Each row was made from one walk, in order. Every step used is in the known rows, and no mark comes twice. Write each row's walk.
Known rows:
kugi > pavo > zevi > seno: -2  26  5  -21  18  -12  -7  10  15  29  -6  6  26  38  -20  -18  -4  -4  -1  -1  4
seno > neziv: -1  16  5  -6  23  -9  -16  13  0  1  -40  -2  25  4  -13  -16  -15  -7  3  8  2
neziv > seno > kugi > pavo > zevi: 5  17  1  -16  16  -19  -3  6  20  20  -10  1  23  26  -26  -29  -13  -4  4  26  -2
bupet > gituv > pavo > zevi: 15  -10  -2  -24  12  -4  -27  15  -26  13  10  -13  14  -2  -16  -41  -56  -7  1  16  -2
sebod > neziv > seno > kugi > pavo > zevi: 13  3  3  -7  28  -18  -2  6  20  12  12  -4  32  43  -33  -27  5  -3  12  31  0
pavo > kugi: 6  16  2  2  4  -15  -23  17  -15  22  -12  22  21  18  -3  -20  -7  -6  -1  15  2
neziv > seno > gituv: 0  5  -2  -17  5  -20  -6  8  -8  -15  11  14  22  14  -6  -29  5  -22  -6  18  -12
pavo > zevi > seno: 11  10  1  -12  8  -5  -14  10  0  28  -15  6  24  21  -10  -19  -1  -10  6  2  8
sebod > neziv > seno > kugi > pavo: -1  13  3  -7  27  -21  -1  9  13  8  11  3  36  42  -25  -32  10  -13  7  18  -7
zevi > seno > kugi > pavo > neziv > sebod: -18  34  7  -11  12  -23  -11  13  21  21  -2  0  14  31  -21  -30  3  -14  3  20  -14
kugi > pavo > zevi: 7  17  6  -8  21  -24  -13  11  7  23  -13  0  24  19  -25  -10  -26  0  -4  14  -2
puzup > seno > neziv: 8  8  7  2  33  3  -5  13  -13  -5  -26  3  31  8  -9  -24  -12  0  9  -2  -1
puzup > seno > gituv > pavo > neziv > sebod: -5  -16  1  -4  15  -17  -13  14  -20  -16  28  0  2  7  -4  -39  -18  -6  1  22  -33
sebod > neziv > seno: 21  -8  0  2  26  -11  -12  11  -22  -6  30  -1  33  33  -7  -26  12  -20  6  20  -3
puzup > pavo > neziv > sebod: 18  7  7  6  4  -26  -15  14  -24  -3  5  -16  7  16  -20  -13  -23  -9  0  37  -25
bupet > gituv > pavo > neziv > sebod: 7  -6  1  -14  13  -12  -33  20  -40  -7  40  -22  2  -3  -10  -46  -51  -18  -1  37  -18
puzup > seno > gituv: 5  1  3  -1  12  -16  -5  11  -14  -10  -5  24  28  2  -7  -26  -5  -9  -2  -5  -16
kugi > pavo > neziv > seno: 14  20  7  -19  16  -20  -11  9  -19  -7  21  -4  18  42  -19  -31  -23  -17  -6  31  -10
kugi > pavo > zevi > seno > neziv: -12  31  9  -28  30  0  -4  9  25  18  -31  -6  23  41  -27  -15  -3  5  7  4  12
zevi > seno > kugi > pavo > neziv: -7  41  9  -22  3  -17  -10  9  14  23  -32  9  23  37  -28  -37  -11  -16  2  3  -5
gituv > pavo > neziv > sebod: -3  -8  -1  -3  16  -19  -28  18  -19  7  13  -15  1  6  -3  -32  -30  -13  -1  31  -24

Write each row's walk:
19  10  1  -9  0  -18  -14  8  -13  -1  -13  2  19  16  -16  -44  -17  -22  7  30  -6 | pavo > neziv > seno > kugi
-3  -16  -7  -29  6  -12  -10  7  -1  -4  8  3  8  19  -8  -38  -14  -8  -1  25  -12 | neziv > seno > gituv > pavo > zevi
-29  9  -3  -32  2  -8  -12  12  9  11  -15  18  16  23  -1  -40  0  -19  -5  -15  -14 | zevi > seno > gituv > pavo
-3  6  0  -44  19  20  -18  13  -7  7  -11  -18  14  19  -19  -46  -33  -3  12  6  12 | bupet > gituv > pavo > zevi > seno > neziv
12  -6  -2  -24  9  -8  -20  11  -29  -6  11  -9  9  27  -2  -49  -32  -18  -1  26  -14 | gituv > pavo > neziv > seno
6  -29  -6  -19  18  -9  -10  7  -2  -12  30  -5  16  36  -17  -36  2  -6  8  27  -9 | sebod > neziv > seno > gituv > pavo > zevi
1  31  9  -9  8  -30  -16  11  10  16  -33  4  23  18  -31  -31  -33  -11  -1  16  -11 | seno > kugi > pavo > neziv
14  4  2  -20  -2  -22  -13  7  -22  -27  14  6  15  22  -15  -36  -10  -23  -4  35  -13 | pavo > neziv > seno > gituv
33  7  6  -15  -2  -13  -7  7  -37  -15  2  -11  16  36  -21  -31  -23  -14  1  33  -15 | puzup > pavo > neziv > seno
-11  5  -5  -23  5  -1  -14  10  23  42  -40  7  16  14  -11  -45  -11  -6  11  -7  0 | gituv > pavo > zevi > seno > kugi
-13  6  -1  -31  22  14  -13  11  14  19  -35  -10  12  27  -10  -32  -11  2  12  -2  8 | gituv > pavo > zevi > seno > neziv
6  0  -3  -38  9  10  -21  14  -19  20  13  -7  16  17  -12  -47  -34  -12  5  3  6 | bupet > gituv > pavo > zevi > seno
-23  0  -3  -20  31  7  -13  14  20  21  -6  -20  2  22  -5  -25  2  2  13  17  -3 | gituv > pavo > zevi > seno > neziv > sebod
-15  -8  -1  -12  7  -28  -24  15  -7  -10  14  -5  -4  4  -9  -34  -22  -13  -5  31  -30 | seno > gituv > pavo > neziv > sebod
4  16  0  -10  1  -6  -11  9  21  36  -39  12  25  13  -16  -29  0  -10  12  0  8 | pavo > zevi > seno > kugi
-10  4  -3  -8  5  -8  -25  19  -12  27  -13  18  12  21  3  -35  -21  -3  -2  7  -5 | gituv > pavo > kugi
5  1  -3  -22  1  -10  -17  9  -10  4  -14  -2  10  19  -11  -59  -33  -19  6  23  -14 | gituv > pavo > neziv > seno > kugi
-23  42  5  -19  10  -16  -4  11  30  33  -31  18  31  30  -19  -32  4  -15  0  -13  -5 | zevi > seno > kugi > pavo
-18  -1  -7  -27  -2  -9  -13  13  -8  -1  16  25  6  34  3  -45  0  -9  -4  25  -12 | neziv > seno > gituv > pavo > kugi
-9  25  8  3  16  -36  -16  14  14  14  -5  -5  12  13  -26  -23  -19  -10  -1  33  -20 | seno > kugi > pavo > neziv > sebod
-3  0  -4  -24  12  1  -15  12  4  33  -13  0  14  25  -4  -35  -14  -8  5  -6  0 | gituv > pavo > zevi > seno
-7  -10  -3  -20  6  -19  -18  10  7  8  -18  6  10  2  -14  -30  -27  -3  -2  11  -12 | seno > gituv > pavo > zevi
-32  14  -3  -29  -7  -3  -15  15  7  17  -9  33  10  40  3  -41  9  -9  -2  -4  -6 | zevi > seno > gituv > pavo > kugi
9  14  7  0  22  -16  -1  9  15  24  -23  12  31  15  -28  -27  -21  8  8  3  -5 | puzup > seno > kugi > pavo > zevi
-2  23  5  -7  13  -26  -10  10  28  33  -37  7  26  11  -32  -20  -24  1  2  12  -2 | seno > kugi > pavo > zevi
